Known rows, with every way that one mark hangs from another
k_285(k_341(k_565)): [-1.37 -3.10 -0.99 -0.75  0.31  0.44 -1.64 -1.61  1.50 -1.73  2.33 -0.03
  1.38 -1.69 -0.77 -1.87  0.52  0.74 -0.67 -0.17  0.52  1.50 -1.35  0.35
  0.01  1.02]
k_341(k_285): [ 4.22 -1.33 -0.27  0.09  3.56  1.25 -0.69  0.94 -2.84 -1.17 -0.99 -2.79
 -0.73 -0.73 -1.10 -0.19 -1.46 -0.97 -1.42 -2.11 -1.50 -0.10 -0.80  0.30
  0.09  2.92]
k_883(k_285 k_341(k_565)): [-1.81  1.18  0.19 -0.92  0.15  1.83 -2.25  0.05 -0.23 -1.21  1.21  2.01
 -0.80 -0.62 -1.88 -1.57  1.94 -2.41 -1.89  0.59  0.00 -1.05 -0.81 -2.16
 -0.15  1.43]
k_565(k_39(k_94) k_341(k_883)): [-0.73 -1.74  0.18  0.91 -2.16  1.57  4.83  0.40 -1.15  0.54 -1.99  2.94
 -2.63  2.00 -0.92  1.06 -3.36  0.72  1.43  0.43  3.04 -1.75  2.13  1.53
 -0.38 -2.67]
k_285(k_202 k_883(k_341(k_565))): [-2.18  1.43  1.71  0.86  2.58 -1.76 -2.58 -1.30  1.16 -0.52  1.87 -1.53
  1.63 -1.37  0.53 -0.59  2.43 -0.22  0.35  0.30  0.75  0.83 -0.03 -1.28
  3.05  4.32]
k_341(k_285(k_883)): [ 4.50 -1.73  0.62  0.00  8.02 -0.02 -0.88  1.63 -1.88 -0.68  0.12 -3.17
  0.99 -1.50 -1.12 -0.73 -1.02 -0.73 -0.53 -1.66 -2.67  0.78 -0.27  0.03
  0.63  1.30]
k_285(k_202 k_341): [ 2.90 -0.67  0.94  1.08 -4.14 -1.36 -2.02 -2.19  1.15 -0.84  3.12 -2.48
  1.19 -2.08  0.26 -0.11  0.34  0.86  1.67 -1.10  0.93  1.42 -0.25  1.18
  0.56  1.29]
k_202(k_285(k_341(k_565(k_39)) k_883)): [-0.71 -3.41 -1.48 -1.15  3.66 -2.98  0.35 -0.12  2.59  1.61  1.92 -0.09
  4.51 -0.87  0.82  1.08  0.36  3.01  2.76 -1.20 -1.89  2.41 -3.57  0.76
 -1.72 -1.75]
k_883(k_341): [ 1.51 -0.39  1.55  1.67  1.24 -0.22 -1.49 -0.21 -2.13 -2.49  1.28 -2.82
  0.29  0.09 -1.84 -1.11 -0.74 -1.29  0.09 -1.00  1.11 -0.89 -0.96 -0.19
  2.61  6.63]
k_565(k_341(k_285)): [ 3.31 -3.34  0.85  0.41  2.70  4.29  2.63  0.54 -2.31 -1.18 -1.75  0.25
 -1.14 -0.20 -0.10 -0.92 -2.04 -0.97 -0.40 -1.82 -1.45  0.58 -0.34 -1.20
 -1.10  1.37]
k_341(k_565 k_883(k_285)): [-1.40  2.58 -0.35 -0.97  0.65  3.28 -1.91 -0.13 -0.76 -0.55 -1.19  3.57
 -2.99  1.46 -1.41 -0.92  0.79 -1.64 -2.03  3.64  0.73 -1.73 -0.55 -0.47
 -3.37 -4.16]
k_202(k_285(k_341 k_883)): [ 4.31 -3.21  0.47 -0.39  4.30 -1.30 -2.01 -0.10  0.63  1.05  3.81 -2.29
  4.27 -1.11 -1.23  0.07 -0.30  2.10  3.25 -1.15 -0.92  3.20 -4.15  0.14
 -0.11 -0.50]
k_341(k_285(k_202) k_565 k_883): [-0.81  3.32 -1.08 -0.84 -0.91  1.07 -1.49  0.46 -1.27  0.96 -1.99 -0.39
 -2.12  1.40  0.97  0.79  0.48 -0.39 -2.61  2.09  0.29  0.19  0.56 -0.20
 -0.08 -0.52]
k_565(k_39 k_341(k_285(k_202) k_883)): [ 1.95  1.37  0.61  1.59 -4.81  0.87  4.35  0.73 -1.00  1.03 -3.71  0.31
 -1.85  2.69  2.99  1.52 -2.01  0.52  0.92 -0.18 -0.12 -0.87  1.75  0.67
 -1.21 -2.42]
k_285(k_341 k_883): [ 3.52 -3.46  0.92  0.39  4.05 -1.57 -2.04 -0.79  1.24 -1.24  4.44 -2.40
  3.22 -1.90 -1.30 -1.70 -0.35  0.62  1.98 -1.29 -0.68  1.83 -0.78  1.21
  0.96  0.33]
k_565(k_39(k_94) k_341(k_285 k_883)): [ 1.06 -1.14 -1.59 -0.79 -1.80  1.55  5.02  2.67 -2.12  1.67 -2.40  2.11
 -2.48  2.57 -1.07  1.27 -3.28  0.23 -0.02 -0.34  0.62 -1.26  2.64  1.14
  0.59 -3.28]
k_202(k_285(k_341(k_565(k_39) k_883))): [-2.10 -0.67 -2.51 -0.84 -2.69 -1.60  0.37  0.13  1.07  1.78  0.32  0.47
  1.43  2.67  0.60  1.77 -0.63  2.66  1.40  1.63  0.90  0.92 -3.08  1.42
 -1.95 -2.92]
k_341(k_285 k_565): [-0.25 -1.37 -1.50 -1.18  4.18  1.93 -0.63  0.69 -1.52 -1.05 -2.20 -0.90
 -0.70 -0.82 -0.75 -0.86  0.08 -0.96 -3.04 -0.96 -1.58  0.34 -0.97 -0.56
 -0.37  2.21]
k_341(k_285 k_565 k_883): [-0.90  1.13 -2.14 -1.46  3.04  2.07 -0.55  1.43 -2.08 -0.28 -2.07 -0.31
 -1.90  1.91 -0.58 -0.55 -0.56 -0.82 -3.71  1.83 -0.28 -0.17 -0.39  0.20
 -0.19 -0.03]

Rows
[ 2.18  1.75  0.96  1.35 -5.61 -1.13 -1.92 -1.62  0.48  0.00  2.58 -1.61
  0.02  1.08  0.22 -0.29  0.04  0.98  1.13  1.94  2.15  0.81  0.56  2.03
  0.83 -0.85] | k_285(k_202 k_341(k_883))
[-3.28  1.01 -1.67 -1.93 -2.18 -1.01  0.01  1.84  0.31  1.05  0.36  3.09
 -1.25 -0.91 -2.83  0.40  1.10 -1.37 -1.01 -0.58  0.94 -2.31  1.58 -0.39
  1.05 -1.05] | k_883(k_285 k_341(k_565(k_39(k_94))))
[-3.04  1.32 -0.94  0.64 -6.57 -2.92  0.13 -1.63  2.84  0.67  0.51  0.32
  0.54  1.33  1.95  0.68  0.61  1.88  0.77  1.81  1.41  0.19  0.99  1.97
 -0.49 -2.47] | k_285(k_202 k_341(k_565(k_39) k_883))
[-0.93 -1.29  0.37 -0.13  1.30 -2.02 -2.45 -2.10  3.54  0.17  3.57 -0.72
  2.99 -2.80  0.95 -0.90  2.21  1.56  1.08 -0.01 -0.18  2.95 -0.14 -0.07
  0.87 -0.73] | k_285(k_202 k_341(k_565) k_883)
[ 0.30 -1.88 -0.70 -1.55  8.85  0.77 -1.17  0.85 -0.56 -0.46 -0.55 -1.09
  1.19 -1.48 -0.84 -1.10  0.35 -0.72 -2.04 -0.64 -2.80  1.13 -0.67 -0.74
  0.58  0.86] | k_341(k_285(k_883) k_565)
[ 3.36 -1.05  1.60  0.75 -1.13  3.32  2.09 -0.43 -1.19 -0.01 -1.89 -0.23
 -1.20 -0.93  1.47  0.24 -0.96 -0.45  0.02 -2.01 -0.85  0.96  0.42 -1.21
 -0.35  1.03] | k_565(k_341(k_285(k_202)))
[-1.77 -1.03 -0.44  0.30 -0.65 -4.28  0.28 -1.84  4.18  0.43  2.32 -0.96
  3.55 -2.33  2.24  0.12  1.41  2.40  2.05 -1.00 -0.61  1.39  0.71  0.88
 -0.05 -1.48] | k_285(k_202 k_341(k_565(k_39)) k_883)
[-3.72 -2.47 -2.07 -1.07  0.82 -0.88  1.55 -0.01 -0.10 -0.03 -1.15  1.67
 -1.06 -1.68 -1.61  1.38 -1.06  0.66 -0.98 -1.86  1.90 -1.46  0.90  1.14
 -0.43  0.55] | k_341(k_565(k_39(k_94)))
[-2.98 -0.83 -1.56  0.18 -2.95 -2.05  0.79 -0.83  1.88 -0.32  0.46  0.42
  0.51  2.11  0.64 -0.57 -0.54  1.74 -0.09  1.83  0.91 -0.13  0.15  1.94
 -0.50 -2.03] | k_285(k_341(k_565(k_39) k_883))
[ 2.14 -3.98 -0.28 -0.99  4.36  0.46  4.66  2.35 -0.31  1.50 -1.07  1.10
  0.61 -0.91 -0.72  0.61 -2.32  0.39  1.24 -2.79 -1.51  0.24  2.23  0.48
  0.85 -2.36] | k_565(k_39(k_94) k_341(k_285(k_883)))
[ 3.29 -1.40  1.49  1.21  1.14 -0.46  4.11  0.65  0.46  0.91 -2.19 -0.69
  1.08 -0.90  2.91  0.98 -1.29  0.63  2.34 -2.85 -2.71  0.50  1.41 -0.22
 -0.70 -1.34] | k_565(k_39 k_341(k_285(k_202 k_883)))
[-2.59 -0.80  0.77  0.33  6.15 -0.87 -2.23 -0.19  0.37 -1.61  1.80 -1.28
  1.96 -0.88 -1.30 -1.97  1.16 -0.56 -0.33  0.53  0.03  0.50 -0.90 -1.25
  2.67  4.55] | k_285(k_883(k_341(k_565)))
[-0.83 -1.70 -2.21 -0.65  2.58 -0.50  1.52  0.94 -0.73 -0.67 -3.11 -0.98
 -0.27 -0.30  0.63  0.70 -0.68 -0.22 -2.21 -1.94 -2.13 -0.97 -0.23  0.69
 -1.39  1.20] | k_341(k_285 k_565(k_39))
[-2.18  1.63 -0.14 -0.13 -4.99 -0.53 -2.20 -1.90  1.94  0.11  1.92  0.08
  0.09  0.70  1.03 -0.38  1.44  1.39 -0.18  3.01  1.92  1.38 -0.10  1.06
  0.48 -1.51] | k_285(k_202 k_341(k_565 k_883))
[ 3.37  3.52  0.28  0.45 -1.74  0.37 -1.57  0.71 -2.52  0.34 -1.24 -2.49
 -1.94  1.77  0.52  1.05 -0.87 -0.52 -1.04  1.14  0.38 -0.26  0.79  1.07
  0.88  0.20] | k_341(k_285(k_202) k_883)
[-3.32 -1.24  0.28  0.97  4.45 -3.23  0.27  0.09  1.16 -1.06  0.38 -1.34
  2.24 -0.29  0.07 -0.53  0.42  0.23  0.60 -0.76 -0.76 -0.64 -0.09 -0.63
  1.92  3.54] | k_285(k_883(k_341(k_565(k_39))))
[-2.29 -0.82 -0.58 -0.02  4.39 -2.96 -0.06  0.91  0.50  1.05 -0.15 -1.02
  3.11  0.54  0.42  1.70  0.25  1.56  1.85 -0.79 -0.81  0.65 -3.45 -0.81
  0.58  3.02] | k_202(k_285(k_883(k_341(k_565(k_39)))))
[ 3.17  4.89  1.53  0.54 -3.82  1.86 -2.27 -0.25 -1.22  0.48 -0.54  1.13
 -3.14  0.99 -0.09  0.46  0.50 -1.32 -0.01  2.40  1.25 -1.58  0.57  0.11
 -2.71 -3.57] | k_341(k_883(k_285(k_202)))
[-1.62 -0.61  0.14 -0.53  6.37 -0.27 -2.74  0.47 -0.54  0.57  0.92 -1.01
  2.85  0.01 -1.17  0.45  1.15  0.48  1.00  0.19 -0.13  1.91 -4.16 -2.04
  1.35  4.22] | k_202(k_285(k_883(k_341(k_565))))
[-2.46  0.87 -0.28 -0.18 -1.56 -0.50  0.18  0.36  0.31 -0.71 -0.19  1.69
 -0.72  0.13 -0.52 -0.29  1.18 -1.51 -0.97 -0.28 -0.60 -2.28 -0.07 -0.82
 -0.90  0.66] | k_883(k_285 k_341(k_565(k_39)))
[ 3.50 -1.25  1.88  1.17  0.17 -2.63 -2.61 -1.74  2.23 -0.22  4.07 -2.98
  3.06 -2.39  0.27 -0.68  0.75  1.31  2.71 -1.07  0.04  2.22  0.22  0.84
  1.31  0.18] | k_285(k_202 k_341 k_883)
[-2.51  3.20  0.30 -0.01 -4.97 -1.59 -0.30 -0.22  1.32  0.38  0.00  1.46
 -0.66 -0.53  1.19  0.71  2.10 -1.09  0.03 -0.24 -0.32 -1.95  0.93 -1.16
 -1.02 -0.11] | k_883(k_285(k_202) k_341(k_565(k_39)))
[-3.04  1.12  0.98  1.22  0.75 -4.29 -0.29 -0.56  2.04 -0.14  0.27 -1.43
  2.03 -0.85  1.81  0.68  1.53  0.67  1.35 -0.91  0.01 -0.09  0.72 -0.14
  1.95  3.41] | k_285(k_202 k_883(k_341(k_565(k_39))))
[-1.29 -0.53 -1.14 -1.00  2.32  0.69 -1.43  1.30 -1.52 -1.01 -0.14 -2.18
  0.19  0.01 -1.38 -1.30  0.61 -1.27 -2.77 -0.76 -1.08  0.40 -0.88 -1.19
  2.93  5.22] | k_883(k_341(k_285 k_565))
[ 2.88  3.40  2.33  0.83 -4.16  0.28 -2.91 -0.37 -0.69 -0.24  1.71 -0.60
 -1.12 -0.76 -0.73 -0.10  1.61 -2.23  0.30 -0.52  0.42 -1.29  0.49 -1.46
  0.31  1.53] | k_883(k_285(k_202) k_341)
[ 1.39  2.99  2.16  1.76 -6.47  2.20  3.94 -0.71  0.01  0.86 -2.41  3.99
 -3.19  1.93  2.36  1.21 -1.06 -0.39  2.03  1.60  0.79 -2.29  1.81  0.17
 -4.73 -6.06] | k_565(k_39 k_341(k_883(k_285(k_202))))
[-1.17 -3.81  0.03 -0.96  4.97 -0.83 -1.82 -1.33  2.28 -1.13  3.88 -0.51
  3.18 -2.12 -0.76 -2.43  1.16  0.88  0.48 -0.09 -0.85  2.49 -1.04  0.28
  0.81 -0.21] | k_285(k_341(k_565) k_883)
[-1.23  4.75  0.28 -0.70 -2.96  2.46 -2.17 -1.11 -0.10  0.50 -1.17  3.32
 -3.09  0.61  0.42  0.18  1.83 -1.08 -1.55  3.57  1.22 -1.21  0.54 -1.04
 -3.17 -4.34] | k_341(k_565 k_883(k_285(k_202)))
[-4.56 -1.01 -1.64 -1.03 -0.96 -1.96  0.56  1.00 -0.12  0.06  0.09  0.56
 -0.21 -0.74 -2.13  0.86 -0.15 -0.18 -0.77 -1.39  2.42 -1.21  1.14  0.51
  3.14  3.79] | k_883(k_341(k_565(k_39(k_94))))
[ 2.22  0.55  2.05  0.50 -1.08  5.64  1.60 -0.04 -1.66 -0.57 -1.20  4.36
 -3.53  2.21 -0.89 -1.37 -1.25 -1.66  0.15  2.43  0.81 -1.38  0.35 -1.03
 -3.83 -4.87] | k_565(k_341(k_883(k_285)))
[ 0.71  0.99 -0.07 -1.00  5.05 -0.12 -1.55  0.12  0.57  0.73 -0.60 -1.24
  0.97 -2.10  1.01 -0.04  1.58 -0.15 -1.41 -0.64 -2.07  1.34  0.28 -1.02
  0.40  0.26] | k_341(k_285(k_202 k_883) k_565)
[-1.82  1.95 -1.15 -0.10 -3.46 -2.59  0.72  0.93  0.23  0.58 -1.35 -2.48
  0.48  0.09  1.71  1.36  1.14 -0.28 -1.36 -1.74 -1.08 -0.35  0.87 -0.30
  2.38  3.86] | k_883(k_341(k_285(k_202) k_565(k_39)))
[ 2.52 -1.14  0.76  1.68 -3.05  0.93  4.31  0.08 -0.31  0.37 -3.14 -0.48
 -0.91 -0.33  2.88  1.38 -1.73  0.38  1.53 -3.16 -1.72 -0.47  1.20 -0.04
 -1.38 -0.18] | k_565(k_39 k_341(k_285(k_202)))
[ 1.39  0.54  1.37  1.30 -2.60  3.06  3.96  0.44 -0.93 -0.25 -2.60  4.29
 -3.13  2.50  0.44 -0.19 -2.06 -0.78  1.27  1.69  0.00 -2.64  0.81  0.14
 -4.82 -5.70] | k_565(k_39 k_341(k_883(k_285)))
[-1.05  2.03 -0.67 -0.51 -1.71 -0.21 -2.12  0.53 -0.71  0.08 -0.31 -2.75
  0.28 -0.50  0.53 -0.13  2.00 -1.18 -2.32 -0.81 -0.62  0.83 -0.01 -1.37
  3.37  5.05] | k_883(k_341(k_285(k_202) k_565))
[-4.53  0.47 -2.43 -0.99 -0.49 -0.89  1.19  0.58 -0.74  0.62 -1.93  2.39
 -2.22  1.25 -1.56  1.36 -1.33  0.78 -1.12  1.58  2.86 -1.86  1.51  1.68
  0.01 -1.82] | k_341(k_565(k_39(k_94)) k_883)
[ 3.28  1.67  0.63  0.70 -2.47 -1.02 -2.04  0.71 -1.62 -0.07  0.30 -4.46
  0.11 -0.12 -0.09  0.50  0.47 -1.37 -0.33 -1.78 -0.68  0.33  0.23 -0.47
  3.80  5.45] | k_883(k_341(k_285(k_202)))
[ 0.33  0.50  0.35 -0.66 -3.90  2.93  3.92  1.38 -0.93  1.61 -1.50  5.71
 -3.46  1.86 -1.60  0.80 -2.27 -0.30  0.96  1.20  1.55 -2.46  2.57  0.70
 -2.46 -7.05] | k_565(k_39(k_94) k_341(k_883(k_285)))
[ 2.33  3.14  2.89  1.26 -4.61  4.51  1.31 -0.65 -0.43  0.56 -1.21  4.14
 -3.38  1.35  0.85 -0.22 -0.26 -0.99  1.06  2.80  1.31 -1.18  0.86 -1.20
 -3.96 -5.15] | k_565(k_341(k_883(k_285(k_202))))
[-1.83 -0.53 -1.03 -0.57 -1.01  0.38 -1.81 -1.05  0.93 -0.63  2.13  0.26
  0.19  1.45 -0.73 -1.61  0.31  0.77 -1.09  2.78  1.65  1.06 -0.60  0.88
  0.13 -1.36] | k_285(k_341(k_565 k_883))
